Each row comes from the steps of one walk. Every step used is in the known rows, and no mark comes twice. Write the walk behind each row, first mark first.
Known rows:
sipo > mize: [ 0.59 -0.69  0.42  0.22 -1.25  0.38 -1.06  0.83 -0.37  0.19 -0.35 -0.09
  0.58 -0.41  0.11 -0.49 -0.02  1.09  0.14 -0.63  0.88 -0.74  0.24 -0.72
 -0.45  1.38 -0.77  1.29]
kiriv > rifit > kegeg > pake > vuzem > ketub > mize: [-2.59  0.09 -1.67 -0.34  0.91 -0.02 -0.73  2.01 -1.90  0.02 -0.42  0.50
 -1.22  2.88 -0.11  4.18 -0.33  1.03 -2.44 -3.66 -1.97  0.68 -2.09 -1.14
 -1.53  1.47  2.12  0.75]
mize > pero > kiriv > rifit > kegeg > pake: [-1.63 -0.82 -0.16 -0.61  0.56  1.06  0.31  0.96  0.23 -0.53  0.44  1.02
  0.03  0.96  0.31  1.88 -2.28  0.47 -1.07 -3.21 -0.75  1.22 -0.24 -2.19
 -1.10 -0.29  1.33  0.15]
gipugi > vuzem > pero > kiriv > rifit > kegeg: [-0.71  0.78 -1.80  0.45 -0.29  1.54  0.31  0.34 -1.27  1.25 -0.98  1.12
 -2.90  0.30  0.00  4.16 -0.52  0.37 -2.15 -3.45 -1.53  0.89  0.07 -0.39
 -0.46 -0.61  1.15  1.24]
kiriv > rifit > kegeg > pake > vuzem > pero > mize: [-2.09  0.28 -2.09  1.08  0.46 -0.58  0.23  1.46 -0.14 -0.22 -0.52  0.49
 -1.18  2.23 -0.15  3.91 -0.31 -0.37 -2.27 -4.18 -1.35  0.33 -1.97 -1.29
 -1.90  0.46  2.12  1.31]
kiriv > ketub > mize > pero > vuzem > gipugi: [-2.02 -0.66  0.88 -1.75  1.23  2.58 -0.98  1.89  1.84  1.53  0.98  0.93
 -0.53  0.13  1.34  2.14 -1.31  0.03  0.23 -1.80 -0.12  0.92 -1.23 -0.18
 -1.06  1.09 -0.11  0.75]
sipo > mize > pero: [ 0.50 -0.42  1.13 -0.63 -1.27  0.47 -1.13  0.63  1.09 -0.21 -0.09  0.96
  1.78 -1.90  0.82  0.24 -1.18  2.08  0.96 -1.21  1.00 -0.69  0.14 -1.02
 -1.39  1.23 -0.49  1.56]
sipo > mize > pero > kiriv > rifit > kegeg > pake: [-1.10 -1.51  0.31 -0.28 -0.71  1.28 -0.82  1.74 -0.36 -0.29  0.00  0.79
  0.51  0.58  0.27  1.42 -2.08  1.47 -0.84 -3.58  0.15  0.37 -0.05 -2.66
 -1.51  1.14  0.53  1.44]
gipugi > vuzem > pero: [ 0.02  1.52 -0.71  0.26 -0.72  0.32 -0.55 -0.12 -0.97  0.49 -0.59  1.29
 -1.11 -1.80 -0.53  3.44  0.35  0.87  0.07 -1.36 -1.22 -0.48 -0.17  0.88
 -1.18  0.12  0.99  1.60]
pake > vuzem > pero: [-0.18  1.31 -0.74 -0.62 -0.21 -1.27  0.46 -0.01  1.10 -0.17 -0.33  0.82
  0.34 -0.05  0.54  3.72  0.58 -0.05 -0.18 -1.86 -0.74 -1.19 -1.28  0.65
 -2.30  0.69  1.89  1.56]
gipugi > vuzem > ketub: [-0.86  0.33 -0.43 -0.65  0.55  0.96 -0.73 -0.17 -1.78  0.41  0.42  1.26
 -1.38 -0.59 -1.20  1.80  1.09  1.16 -0.31 -1.63 -0.94  0.09 -0.97  0.69
 -0.02  1.71  0.09  1.59]
mize > pero > kiriv > rifit > kegeg > pake > vuzem > ketub: [-2.53 -0.72 -0.52 -1.87  1.47  0.55  0.47  0.92  0.41 -0.64  0.79  1.67
  0.01  1.83  0.20  3.57 -1.38  0.66 -1.50 -4.78 -1.01  0.76 -1.75 -1.93
 -1.94  1.47  2.07  1.33]
mize > pero: [-0.08  0.29  0.72 -0.96 -0.12  0.05 -0.12 -0.15  1.55 -0.58  0.28  1.22
  1.48 -1.58  0.84  0.79 -1.30  1.16  0.85 -0.60  0.20  0.13 -0.03 -0.41
 -1.03 -0.10  0.30  0.31]
rifit > kegeg > pake > vuzem: [-1.74  0.27 -0.18 -0.81 -0.32 -1.86  0.28  0.97 -2.32 -1.34 -0.42 -0.19
  0.61  1.97 -0.98  2.63  0.91  0.12 -0.48 -2.09 -1.10 -0.03 -1.43 -0.27
 -0.84  1.56  1.50  1.48]
kegeg > pake > vuzem > pero > kiriv > ketub > mize: [-1.65 -0.50  0.01 -0.97 -0.02  0.87  0.26  1.86 -0.12  0.48  0.63  0.09
 -0.42  1.11 -0.25  5.42 -0.42 -0.99 -0.39 -3.24 -1.95 -1.59 -2.41 -0.43
 -4.00  1.59  2.84  0.83]
kegeg > pake > vuzem: [-0.86 -0.08  0.60 -0.57  0.05 -1.72  0.13  0.68 -0.79 -1.75  1.08 -0.08
  0.89  1.14 -1.24  1.94  0.54  0.10  0.53 -1.64 -0.64 -1.12 -2.05 -0.22
 -1.90  2.08  1.60  1.14]
gipugi > vuzem > pero > kiriv: [-0.13  0.47 -0.61  0.06 -0.70  1.67  0.26  0.06 -0.71  0.94 -0.14  0.88
 -1.74 -1.10 -0.54  3.59  0.13 -0.23 -0.24 -1.89 -1.12 -0.74  0.02  0.50
 -1.62  0.03  0.93  1.25]
rifit > kegeg > pake > vuzem > ketub > mize > pero > kiriv: [-3.10 -0.72 -0.06 -2.23 -0.40  0.78  0.27  2.08 -1.47 -0.32 -0.05  0.63
  0.60  1.60 -0.13  5.30  0.04  0.24 -0.29 -3.36 -1.86 -0.54 -1.75 -0.64
 -3.47  2.16  2.14  1.41]
pake > kegeg: [ 0.09 -0.16 -0.22 -0.13  0.17 -1.04  0.54  0.91 -0.57 -0.29 -0.75 -0.81
  0.47  0.67  0.34  0.90  0.25 -0.27 -0.55 -0.65 -1.23  0.20 -0.83  0.19
 -0.83  0.20  0.09  0.95]
pake > vuzem: [ 0.34  0.44  0.29 -0.88  0.08 -1.40  0.86 -0.15  0.69 -0.63  0.40  0.10
  0.35  0.53  0.17  1.39  0.70  0.15  0.04 -1.34  0.05 -0.75 -1.56  0.25
 -0.78  1.37  0.69  0.88]
sipo > mize > pero > vuzem: [-0.12 -1.32  0.94 -1.02 -0.92  1.41 -1.31  0.75  1.74  0.34  0.78  0.68
  1.40 -1.67  1.00 -0.25 -0.29  1.33  1.14 -1.91  2.24 -0.02  0.03 -1.10
 -0.52  1.47 -0.60  2.16]

Which walk is each row?
[-2.51 -0.25 -0.66 -1.22 -0.36  0.73  0.41  2.23 -1.58  0.79 -0.85 -0.19
 -0.79  2.11  0.04  5.87 -0.02 -0.92 -1.34 -3.66 -2.42 -0.40 -1.81 -0.52
 -2.80  1.18  2.51  1.11]	rifit > kegeg > pake > vuzem > pero > kiriv > ketub > mize
[-2.02 -1.06 -0.05 -2.17  1.28  1.83 -0.74 -0.01  2.02  0.47  1.30  1.60
  0.73 -0.82  0.70  0.88  0.19  0.45  0.57 -2.15  1.03  0.85 -0.49 -0.49
 -0.50  1.02  0.53  1.52]	mize > pero > vuzem > ketub
[-0.26 -0.12  0.73 -1.34  0.51  1.63 -0.49  1.11  1.40  1.26  0.12  0.72
  0.00 -1.27  1.73  1.96 -1.95  1.03  0.00 -1.40 -0.90  0.34 -1.23 -0.52
 -1.21  0.06  0.41 -0.68]	kiriv > ketub > mize > pero
[-1.33 -0.08 -0.87 -0.03  0.56 -0.30  0.42  1.02  0.28 -0.74  0.90  0.63
 -0.61  1.75 -0.61  4.09 -0.70 -0.59 -1.11 -3.65 -1.27 -0.94 -1.77 -1.20
 -2.98  0.93  2.88  1.19]	kegeg > pake > vuzem > pero > kiriv > rifit
[-0.35  0.21 -0.37 -0.27 -0.49  2.94  0.02  0.96 -0.57  2.30 -0.30  0.63
 -2.59 -1.13  0.23  4.70 -0.52 -0.13 -0.66 -2.49 -1.90 -0.58 -0.87  0.33
 -1.98  0.24  1.13  0.55]	gipugi > vuzem > pero > kiriv > ketub > mize
[-2.03 -0.36  0.83 -1.59  0.83  1.10 -0.64  0.76  2.04 -0.25  1.36  1.51
  0.78 -0.08  0.47  0.86 -0.50 -0.01  1.21 -1.10  1.12  0.88 -0.18  0.02
 -0.70  0.98 -0.38  1.95]	mize > pero > vuzem > gipugi
[-1.80 -0.11 -0.96 -0.99  0.23  2.97 -0.47  1.35 -1.29  1.52 -0.25  1.61
 -2.31 -0.18  0.46  4.57 -1.02  1.79 -1.62 -3.74 -1.76  0.94 -0.95 -0.58
 -1.36  0.88  0.76  0.75]	gipugi > vuzem > ketub > mize > pero > kiriv > rifit > kegeg
[-2.66  0.37 -1.18 -1.03  0.89 -0.08 -0.78  1.95 -0.77 -0.27 -0.21  1.31
 -0.17  1.72  0.56  4.75 -1.32  1.88 -1.77 -4.10 -1.88  0.83 -2.20 -1.49
 -2.24  1.40  2.32  1.03]	kiriv > rifit > kegeg > pake > vuzem > ketub > mize > pero
[-1.89 -0.23 -1.02 -1.92  0.75  1.34  0.59  1.42  0.77  0.92 -0.12  1.15
 -0.84  1.58  1.47  4.85 -0.86  0.75 -1.94 -4.23 -1.31  0.20 -1.99 -0.95
 -2.39  1.50  1.69  0.75]	pake > vuzem > ketub > mize > pero > kiriv > rifit > kegeg
[-1.36 -0.88 -0.81 -0.24  0.79  0.15  1.09  1.07 -0.84 -0.40  0.46 -0.28
 -1.33  3.20 -0.36  2.29 -0.65 -0.69 -2.16 -3.76 -0.82  0.63 -1.34 -1.69
 -0.57  0.76  1.57  0.37]	pero > kiriv > rifit > kegeg > pake > vuzem
[-1.86 -1.09 -0.11 -1.64  0.05  3.02 -0.23  1.39  0.80  1.31  0.22  1.04
  0.05 -0.42  0.96  3.31 -0.89  0.17  0.13 -1.43 -1.08 -0.58 -0.45 -0.40
 -3.12  0.79  0.87  0.13]	vuzem > ketub > mize > pero > kiriv
[-2.21 -1.11 -0.11 -1.47  0.98  1.05 -0.10  1.80  0.42 -0.47  1.53  1.15
 -0.08  1.40 -0.12  4.47 -1.25  0.68 -0.60 -3.97 -1.43 -0.79 -2.65 -1.57
 -4.02  2.22  2.62  0.72]	kegeg > pake > vuzem > ketub > mize > pero > kiriv > rifit
[-0.32 -0.90  0.77 -0.90 -1.20  2.41  0.44  1.50  1.33  0.85  0.18  0.21
  0.43 -1.22  1.38  2.79 -1.69  0.16  0.80 -0.54 -0.58 -0.85  0.00 -0.43
 -2.97 -0.24  0.50 -0.74]	ketub > mize > pero > kiriv
[-0.71 -0.70  0.47 -1.12 -0.72  2.14 -0.46  1.38  1.81  1.10  0.52  0.20
  0.60 -1.59  1.62  2.09 -0.68  0.55  1.23 -0.82  0.70  0.00 -0.41 -0.19
 -1.75  0.00  0.35  0.07]	ketub > mize > pero > vuzem
[-2.47  0.70 -0.84  0.14  1.22 -1.47 -0.43  1.64 -1.67 -1.30  0.03  0.79
 -1.00  3.81 -0.79  2.74 -0.82  0.43 -2.03 -3.15 -1.53  1.25 -1.63 -0.90
 -0.52  1.47  1.23  1.68]	kiriv > rifit > kegeg > pake > vuzem > gipugi
[-2.16 -1.45 -0.93 -1.15  0.61  2.90 -0.91  1.31  0.29  1.99  0.69 -0.07
 -1.06  0.64  0.40  1.70  1.38 -0.57 -0.13 -1.35  0.51  0.24 -0.64  0.09
 -0.75  1.16  0.27  0.67]	pero > vuzem > ketub > mize
[-1.90 -0.47  0.74 -1.11 -0.29  2.17 -0.84  2.13  1.54  0.77  0.73  0.84
  0.39 -0.43  1.04  2.76 -0.86  0.22  1.37 -0.49  0.20  0.09 -0.28  0.31
 -2.23  0.73 -0.10  0.93]	ketub > mize > pero > vuzem > gipugi
[-0.68 -0.68  0.60 -1.49  0.41  1.13 -0.18 -0.10  2.30  0.12  1.16  0.86
  1.04 -1.39  1.06  0.26 -0.31  0.36  1.10 -1.40  1.54  0.73 -0.18 -0.51
 -0.13  0.11  0.08  0.89]	mize > pero > vuzem
[-0.49  0.04 -0.46 -1.23  0.03  1.24  0.90  1.09  1.42  1.68 -0.12  0.23
 -1.08  0.56  1.25  5.08 -0.31 -1.08 -1.05 -3.00 -1.34 -1.33 -1.90  0.09
 -3.05  0.87  2.04  0.56]	pake > vuzem > pero > kiriv > ketub > mize
[-2.55 -1.13 -1.36 -0.71  0.75  1.59  0.39  2.19 -1.37  0.69  0.19 -0.01
 -1.84  3.41 -0.06  4.28 -0.43 -0.38 -2.52 -4.15 -1.73  0.21 -1.83 -1.43
 -2.03  1.42  2.00  0.43]	pero > kiriv > rifit > kegeg > pake > vuzem > ketub > mize
[-2.42 -0.18 -0.63 -1.43  0.45 -0.11  0.64  1.18 -1.39  0.04 -0.52  0.26
 -0.59  2.30 -0.48  4.49  0.26 -1.10 -1.59 -3.98 -1.85  0.15 -1.67 -0.75
 -1.55  1.24  2.36  1.63]	rifit > kegeg > pake > vuzem > pero > kiriv > ketub
[-3.21 -1.11 -1.10 -1.07  0.62  2.69 -0.69  2.28 -0.80  0.86 -0.04  1.13
 -0.69  1.40  0.43  4.23 -1.52  0.73 -1.45 -3.25 -2.00  0.70 -0.93 -1.64
 -2.75  0.69  1.82  0.28]	vuzem > ketub > mize > pero > kiriv > rifit > kegeg > pake
[-0.86 -0.50 -0.45 -0.45 -0.54  2.29  0.41  1.73  0.72  1.21 -0.65  0.42
 -0.73  0.20  1.96  3.31 -2.44  0.69 -1.14 -2.08 -0.93  0.70  0.00 -1.25
 -1.80 -0.93  0.75 -0.86]	ketub > mize > pero > kiriv > rifit > kegeg
[-2.53 -0.69 -0.52 -0.28  1.14  0.16  0.68  1.82 -1.13 -0.75  0.54  0.34
 -1.55  4.39 -0.91  2.89 -0.89 -1.03 -2.13 -3.54 -1.22  0.78 -1.25 -1.14
 -1.07  1.40  1.06  1.40]	pero > kiriv > rifit > kegeg > pake > vuzem > gipugi
